Each row was made from one walk, in order. Every step used is in the known rows, and no mark comes twice. Write each row's walk.
In the rows, zero is written as 128.
Known rows:
b g w x: [169 180 145 135 155 136 160 168 143 122  84 131 116 119 139 133 113 117
 147 151 103 104 145 102 137  97 152 139 149 137 176 151 101 174 129 125
 113 112 160 122 131 157 148 148 124 111 112 114 118 130  73 137 116]
v r c w: [200 147 153 111 112 106 148 140 158 153 126 117 147 174 157 108 103 108
 145 138 116 103 115 109 126  79 128 162 119 102 131 188 105 147 143 107
  97 121 169 134  99 115 123  82 140 128  87 131 144 145 125 114 147]
g w c r p: [126 181 153 107 146 126 140 107 134 164  77 144 129 139 178 134 121 122
 129 120 129 140 110 139  93 108 147 174 142 112 139 143 105 142 115 112
  99 112 154 142 110 139 177 103 116 123 102  90 110 129 113 117 107]
v r: [156 152 132 127 122 147 164 128 148 136 139 127 147 156 143 131 111 122
 138 105 128 104 147 121 115  86 145 137 125 113 150 165 105 116 141 120
 105 101 143 120 116 116 103 107  97 110 107 116 138 124 105 114 134]
z x: [157 153 126 141 115 130 131 129 142 133 123 131 141 126 113 129 108 120
 149 135 109  97 140 125 153  99 120 115 129 138 138 143 105 122 115 125
 109 110 142 128 129 117 126 131 120 100 106 116 137 135 102 115 130]
g w: [152 176 138 108 142  99 156 146 131 124 115 152 117 138 134 126 114 127
 128 146 134 108 133 124 131 111 117 148 128 121 170 134 111 138 133 138
 108 122 130 126 136 153 128 130 107 110 145 124 124 123 111 133 115]
p r: [152 161 147 121 100 112 147 155 161 142 101 119 150 104 166 143 118 128
 135 161 149 101 144 123 125  86 114 135 122 150 144 144 120 128 136 128
 118 107 139 124 135 147 134 124 102 106 129 134 146 125 103 134 138]
g w c r v: [202 149 148 104 134 129 137 154 161 176  88 152 135 149 151 120 124  90
 112 143 125 137  99 125 121  91 123 192 133 111 173 130 110 171 141 134
  90 121 180 137 107 140 133 112 149 128 113 121  92 143 100 152 139]
v z: [155 141 134 126 101 135 154 128 150 141 122 134 131 127 122 127 123 124
 140 144 109  91 135 116 141  95 122 110 124 126 156 127 102 122 121 136
 110 101 122 117 130 137 131 140 118 103 109 127 129 140 102 124 144]
c w: [167 134 141 112 122  98 144 159 151 131 132 130 137 124 144 130 116 121
 147 174 126 101 126 108 147  91 128 135 126 108 163 142 114 134 133 142
 112 124 144 134 105 141 120 116 127 123 110 139 133 132 122 136 113]
r x: [171 155 123 122 116 118 139 149 139 135 121 106 132 141 142 140 132 107
 130 145 134 104 134 100 126  87 108 142 134 148 155 124 123 138 135 134
 105 124 147 109 135 130  99 127 106 113 134 141 136 130  89 145 139]
q w: [157 166 125 112 114  86 139 154 149 138 118 137 130 134 156 141 112 115
 134 168 131 113 140 109 134  94 121 143 137 128 145 125 113 152 132 140
  96 123 125 141 124 125  89 116 102 111 132 142 124 113 106 133 114]
q w x f: [203 161 109 127 103 123 145 160 141 138  96 125 123 122 153 137 119  97
 149 158  95 108 167  87 163  88 150 110 148 135 133 148  81 208 106 130
 104 110 185 138 106 107  82 127 123  94  96 140  99 126  68 119 126]
c w v: [199 120 135 106 127 117 159 170 150 132 116 153 129 113 152 123 121 106
 131 191 110 108 142 102 146  96 136 128 123 104 160 146 100 173 124 133
 118 126 172 148  99 148 125 126 128 113  94 151 120 136 107 144 128]
c w q: [171 148 135 111 114  98 147 182 155 123 126 127 117 129 148 137 113 116
 147 195 132 110 118 122 141  88 125 149 135  98 155 120 114 170 142 170
 120 129 146 160 115 129 113 102 127 115  91 118 125 119 120 126 102]
c r q w v: [186 174 154 110  77  95 146 147 154 171  85 138 123 105 178 127 119  98
 137 229 108 131 129 113 131 103 144 172 128 113 137 148  97 224 130 123
  94 125 194 175  99 146  97  86 135 108  73 148 105 112  89 139 126]
r c w q: [183 165 143  99 111  73 133 181 164 134 106 109 116 151 167 127 106 107
 136 193 130 112  98 112 144  80 112 166 132 105 127 133 116 183 138 146
 110 134 155 162 117 117 125  90 141 122  82 114 134 131 133 118 120]
q w v f: [202 139 122 114 112 113 159 160 150 145  96 170 128 133 155 136 124  96
 131 180  98 108 162 102 158  91 138 111 135 111 146 126  78 197 115 124
 102 117 171 161 112 119 103 131 119  91  85 161 109 130  84 118 151]
c r x f: [200 145 134 141  84 134 141 116 133 157 107  98 137 135 150 134 124 101
 158 144 109 119 131 113 130  89 123 135 139 142 150 151 109 165 111 120
 101 105 203 113 111 124 114 111 146  89 109 133 115 136  73 129 146]
b g: [130 153 147 147 137 132 132 141 157 127 115 119 143 121 133 148 109 129
 159 148 126 105 137 108 116  91 132 128 144 133 167 158 126 112 135 118
 115  95 117 113 123 144 137 140 108 114 124 125 149 113  96 133 119]
w c r p: [118 165 143 128 122 136 121 101 145 169  96 121 149 132 183 143 125 122
 140 118 130 131 116 129  90 101 145 156 147 115 122 151 113 133 111 108
 107  98 149 138  96 124 164 101 112 125  83  91 118 130 113 115 111]
p r c w: [195 157 163 104  90  72 136 169 175 157  86 111 149 120 186 123 111 110
 137 191 134 101 112 108 137  80 102 154 117 143 127 156 118 156 139 115
 106 130 160 141 117 143 146  99 143 126 106 147 155 146 122 130 153]
z x f: [178 140 116 147 100 137 134 114 137 137 115 135 143 122  95 124 110 116
 170 126  98  96 154 120 179  98 130  91 132 140 137 169  96 127  93 114
 114  90 167 122 120  99 118 140 138  87  94 118 126 142  87 100 129]
e p r q: [127 193 161 122  61 110 142 148 163 155  82 118 153  76 172 149 120 131
 150 192 149  96 123 117 127  73 109 136 123 157 113 137 116 154 150 125
 116 121 173 153 129 159 144 113  94 106  92 150 157 113 107 136 136]
w x f: [186 141 112 136 114 146 155 148 136 134 102 120 129 118 136 136 125 110
 151 136 100  94 164  93 156  97 149  97 139 131 141 163  93 170 102 124
 126  96 185 119 111 114 111 145 123  95  89 116 113 140  70 115 126]
g w c: [144 163 135  92 153 107 145 159 148 143  93 155 125 144 128 123 122 117
 110 123 131 119 117 117 133  90 133 168 136 118 167 128 102 147 143 134
 113 120 137 138 121 129 137 127 110 121 125 115 113 127 111 138 114]
j w v r: [198 153 127 111 132 166 183 143 145 146 129 130 147 147 164 112 107 107
 123 132 107 115 184 111 143  83 158 117 110  92 136 143  81 173 135 121
 112  94 182 150 106 130 105 123  94  94  72 120 128 128  97  93 143]
v r q w x: [181 193 141 122  87 124 159 155 157 160  99 113 128 137 164 121 113  95
 143 163  96 105 150  93 140  84 150 165 128 115 128 158  84 207 146 119
  94 115 188 150 113 111  67  81 109 112  57 134 117 120  78 124 127]
j w: [156 164 120 114 134 111 149 148 146 134 137 115 146 129 160 117 115 125
 133 142 131 109 160 111 151  86 118 118 126 109 141 110 109 141 133 140
 119  98 137 132 120 138 115 137  97 102 109 114 140 121 115 106 112]
e p r v w: [202 143 136 136  80 147 135 172 158 170  98 126 169 107 170 149  93 105
 146 166 145 114 135 107 145  48 109 115 123 134 127 117 102 148 138 121
 104 145 179 148 120 152 143 130 102 119 111 159 154 125 105 120 167]
c r: [139 164 144 127 104 122 141 115 142 150 120 124 146 125 165 138 120 126
 148 150 130 119 125 134 110 105 134 147 130 121 155 149 118 138 122 126
 104 108 158 130 104 145 133 112 126 112 115 116 124 128 106 127 119]
b g w v: [173 163 150 123 159 135 166 161 140 119  89 167 113 122 133 130 110 115
 134 168 114 117 146 105 124 105 150 138 142 123 180 155 104 164 134 114
 116 108 156 138 125 168 153 155 117 103 122 133 119 123  80 139 134]
b g w v r c: [201 172 166 120 141 151 169 144 147 147  80 147 126 169 151 114  92 104
 126 133 102 118 135 105 115  93 156 163 129 113 155 197  95 177 143  80
  96 108 177 138 118 143 156 121 128 111  95 126 132 134  90 111 162]
w v z x f: [227 115 120 148  85 178 158 115 138 149  94 157 134 112  84 112 118  99
 154 145  58  88 166 106 192  95 152  61 121 128 135 157  63 163  80 113
 122  87 186 137 116 106 130 163 156  70  57 139 105 164  67  96 167]
b g w: [138 176 152 133 150 114 146 154 138 122 105 135 118 128 128 134 104 130
 149 150 127 112 129 114 124  98 133 146 140 134 187 150 117 129 138 127
 110 109 118 121 133 163 153 142 121 110 139 123 131 117  95 133 116]
w x: [167 157 118 125 124 139 157 155 146 132 108 117 131 118 150 134 128 114
 135 140 111  96 155  99 137 100 144 122 137 132 144 138 105 158 118 131
 118 108 167 125 115 134 119 139 105 111 106 112 121 135  83 133 116]

Which walk is each row?
[216 135 142  93 117  91 150 169 161 147 100 138 127 138 167 114 121  98
 124 202 109 107 124  90 144  94 130 143 122 109 131 165 105 188 125 117
 104 133 185 152  97 135 137 115 143 126  85 146 131 148 110 135 149] -> r c w v
[223 130 141 115 101 158 129 137 183 201  98 117 154 138 155 100 124  81
 117 142  93 127 124 114 153  67 129 142 121 102 144  92  93 179 126 143
 101  96 177 144  99 131 131 130 159 112  65 129 100 157 100 115 151] -> j w c r v z
[160 151 135 128 130 182 176 109 133 139 117 155 138 148 174 142 118 125
 135 114 121 107 165 114  93 104 159 118 131 108 117 183  98 141 117  95
 108  99 166 132 108 129 126 114  69 109  76 113 133 132  96 100 139] -> w v r p
[211 110 111 115 131 146 114 173 170 176 102 132 156 157 120 132 107  87
 115 134 122 121 123  95 157  58 127 150 127 104 153 119  98 145 138 122
 109 131 146 135 102 108 109 131 127 148  97 125 123 131 101 124 141] -> r v w c
[226 124 128 146  88 159 138 129 160 156 116 146 135 129  93 112 122  92
 146 146  85  86 140 112 168  92 110 102 117 134 150 125 106 135 110 134
  99 108 148 120 146 121 117 148 152  98  82 144 123 166  86 118 165] -> r v z x
[178 200 147 120  72  94 138 145 153 175  82 108 122 108 186 126 125  94
 149 203  97 120 128 105 143 100 146 173 139 125 135 139  97 227 126 130
  93 126 200 161  98 137  97  84 140 112  70 136 100 121  79 136 111] -> c r q w x
[187 178 157 102  71  88 151 185 170 163  74 145 130  87 180 137 118 101
 121 237 127 112 145  99 141  86 117 157 118 144 129 140  97 217 147 120
 109 127 184 170 125 146  91 102 108 101  86 170 126 113  86 144 143] -> p r q w v
[148 191 156 118  73  73 125 131 155 173 102 119 132 117 170 128 109 108
 149 202 119 129 116 118 130  96 122 184 131 119 141 137 111 188 133 128
  94 125 160 154 106 137  99  75 135 113  93 144 117 110 105 137 114] -> c r q w
[139 177 137  97 103  80 116 170 174 170  87 130 137 127 145 126 120  98
 119 181 126 120 114  92 143  74 120 182 136 127 133 129 105 183 151 133
 102 118 145 161 108 108  84  96 118 129  82 144 114 108 109 146 110] -> r q w c
[189 163 137 149 143 147 156 157 136 127  76 125 114 114 124 133 110 110
 162 141  87 104 156  91 156  93 161 113 150 139 174 165  90 179 112 116
 118  96 185 118 117 141 143 153 139  98 106 119 108 132  58 119 124] -> b g w x f
[221 159 152 108  95  93 142 190 173 159  69  93 142 109 196 118 116  96
 134 198 109  97 126  96 150  83 126 150 123 146 118 165  99 200 122 117
 111 133 198 144 110 139 144 110 152 122  78 144 138 159  97 133 146] -> p r c w x
[193 167 152 105 101 108 152 167 165 144 123 103 130 174 164 122  96 105
 141 163 120 115 104 124 129  72 133 175 121  85 127 158 106 180 153 133
 102 129 176 160 107 102 111  70 137 123  64 110 138 134 129  99 136] -> v r c w q
[205 183 142 131  62 106 142 139 152 180  76 111 125 104 167 128 117  91
 164 194  84 126 141  98 163  96 155 151 139 131 130 155  81 236 105 123
  99 106 220 155  94 119  94  90 158  95  54 136  89 125  67 120 127] -> c r q w x f
[153 127 113 117 137 127 121 149 158 161 104 124 157 149 124 127 102 110
 124 128 122 126 124 107 155  68 140 140 132 101 148 125  84 124 133 116
 118 122 130 143  97 105 132 122 115 140 100 107 127 121 113 116 120] -> v w c
[156 175 146  97  98 112 130 152 175 177 101 122 146 154 147 121 108  94
 126 146 119 121 125 105 130  70 140 190 130 113 132 153  92 174 163 121
  95 115 159 155  97  89  72  69 110 129  71 130 113 112 106 130 121] -> v r q w c
[133 163 156 111  96 109 124 124 171 185  86 110 147 121 152 123 125 107
 136 161 125 126  95 124 129  86 135 189 129 121 147 145 111 159 137 122
 111 102 171 147  93 120 136  92 140 128  72 112 113 123 105 142 113] -> w c r q
[189 137 116 133 105 128 140 143 135 135 120 104 130 139 126 140 127 104
 147 139 118 103 144  96 150  80 118 122 138 147 150 146 113 145 118 124
 109 104 174 104 131 113  95 134 123  97 118 143 128 133  74 129 145] -> r x f
[201 171 161 118  52 109 153 125 154 184  76 150 120 102 165 117 123  93
 136 226  83 121 127 113 148  98 137 152 118 112 140 132  80 224 120 126
  96 117 187 171 102 146 115  98 154  96  58 161  98 133  82 129 148] -> c r q w v z
[168 168 143 114 111 128 145 123 156 157 120 112 152 176 154 121 106 116
 131 103 129 105 130 113 110  86 126 156 122 118 124 181 113 134 141  99
  94 104 151 121 119 110 121  94 110 117 103 110 149 136 112 103 153] -> v r c
[212 119 114 134 121 135 132 165 150 154 130 133 146 149 129 133  98 100
 132 150 127 113 135  98 161  77 121 130 123 106 160 128 109 139 134 122
  99 132 146 125 117 131 103 135 117 130 108 137 134 129 101 118 143] -> r v w
[177 172 137 120 116 155 168 126 130 145 114 162 127 147 189 145 106 109
 131 139 115 115 170 103  99  97 158 131 134 109 112 170  90 174 129 105
  90 116 160 153 110 120 102  99  73 100  80 135 120 116  95 101 139] -> q w v r p
[224 140 118 125 103 160 160 132 147 154 101 147 138 118 121  92 116  99
 133 161  64  99 177 111 195  88 137  76 112 116 128 108  65 176  97 129
 117  93 169 155 126 126 137 162 139  74  51 132 121 159  90  92 148] -> j w v z x
[190 174 164  98  84  76 140 197 178 146  88 101 129 128 190 135 105 110
 136 213 140 112 102 118 136  68 105 168 126 134 122 130 116 193 143 140
 112 135 173 167 124 128 137  88 140 119  87 127 143 138 126 118 139] -> p r c w q
[156 159 114 128 115 122 140 168 146 137 126 111 129 148 135 142  95 118
 138 162 131 129 130 127 158  72 133 134 134 102 141 104  88 151 136 146
 122 134 133 159 118 116 109 115 105 119  97  96 136 106 113  93 108] -> v w q
[212 124 141 138 100 146 146 126 158 172 120 139 141 135 156 138 124  97
 151 151 108 110 126 129 139  92 127 134 127 109 163 131 113 159 110 122
  94 102 189 124 110 130 129 123 158 102  85 141 115 153  89 124 167] -> c r v f
[136 177 156 128  85 100 140 116 153 166 108 113 138 113 159 129 120 122
 152 179 125 116 110 127 121 104 130 171 123 120 149 146 118 159 133 126
 106 104 169 138 107 147 127  93 136 117  89 117 130 119  98 133 116] -> c r q
[202 139 113 129 115 140 136 186 157 147 126 125 128 155 132 145  94  95
 132 172 128 125 122 107 157  69 116 144 135 100 155  97 106 168 143 147
 111 142 151 153 130 121  93 118 121 124  95 112 128 118 106 110 131] -> r v w q
[227 124 134 115 118 153 130 148 176 196  99 123 161 142 164 112 123  82
 129 143 100 130 133 112 169  66 126 139 125  98 144  97  91 185 121 135
 101  92 199 147  93 114 132 123 157 105  51 123 106 153 103 105 153] -> j w c r v f
[159 177 152 112  89  91 136 156 174 160  84 107 150 126 181 138 115 117
 128 160 146 102 124 115 118  80  98 150 124 158 115 154 124 151 132 106
 108 111 150 129 131 136 142 116 114 113 121 131 155 137 110 121 153] -> p r c
[128 165 143 138 127 156 154 102 134 138 137 124 145 152 167 144 111 135
 148  90 132 101 152 122  89 103 146 130 131 115 123 178 113 107 126 104
 103  99 130 116 119 121 130 102  71 110  87 106 148 124 109  92 124] -> v r p
[232 130 148 145  63 154 137 139 176 166  93 139 149 101 118 123 116  99
 149 168  94  90 144 120 163  81 106 101 107 162 139 128 100 141 110 128
 101 108 165 124 150 131 125 145 151  91  86 160 134 170  81 117 180] -> p r v z x
[248 137 139 122  98 138 161 151 154 161 100 100 140 163 156 101 105  92
 157 131  76  97 146  83 165  81 165 131 125 110 123 206  80 192 113  96
 104 104 227 132  90  98 114  95 160 114  49 125 118 163  85  97 162] -> v r c w x f
[252 148 120 120  88 155 167 156 137 151 106 132 128 160 148 132 113  77
 134 152  96 120 175  85 142  67 151 130 131 127 138 165  72 214 128 105
  90 115 217 138 113  96  56 102 117  82  89 169 100 128  61 122 174] -> q w v r x f
[202 140 145 131  78 148 149 163 162 161  90 144 158 100 167 157 128 105
 149 163 136  87 142 116 142  57 106  98 127 146 129 116 107 154 127 129
 103 117 199 142 129 146 146 142 110  92  90 168 146 145  95 125 188] -> e p r v f
[235 133 129 117 104 109 140 170 150 154  94 102 128 135 155 112 118  93
 148 162  86  93 134  79 174  90 138 122 137 122 122 179  91 199 100 115
 111 111 209 135  94 109 130 117 165 110  68 133 114 160  87 118 146] -> r c w x f
[143 190 145 111  93  69 130 159 159 154 113 130 125 121 151 131 114 114
 138 194 129 108 126 102 139  91 111 162 131 132 141 129 114 176 146 135
  97 127 138 146 126 131  83 100 111 117 103 148 124 105 102 139 112] -> r q w
[198 155 130 112 111 145 174 150 145 148 112 159 137 153 160 128 104  98
 126 153 111 117 165 107 123  85 152 140 122 104 141 166  82 182 141 117
  97 122 176 155 103 117  80 100  96 100  98 143 112 119  94 117 144] -> q w v r
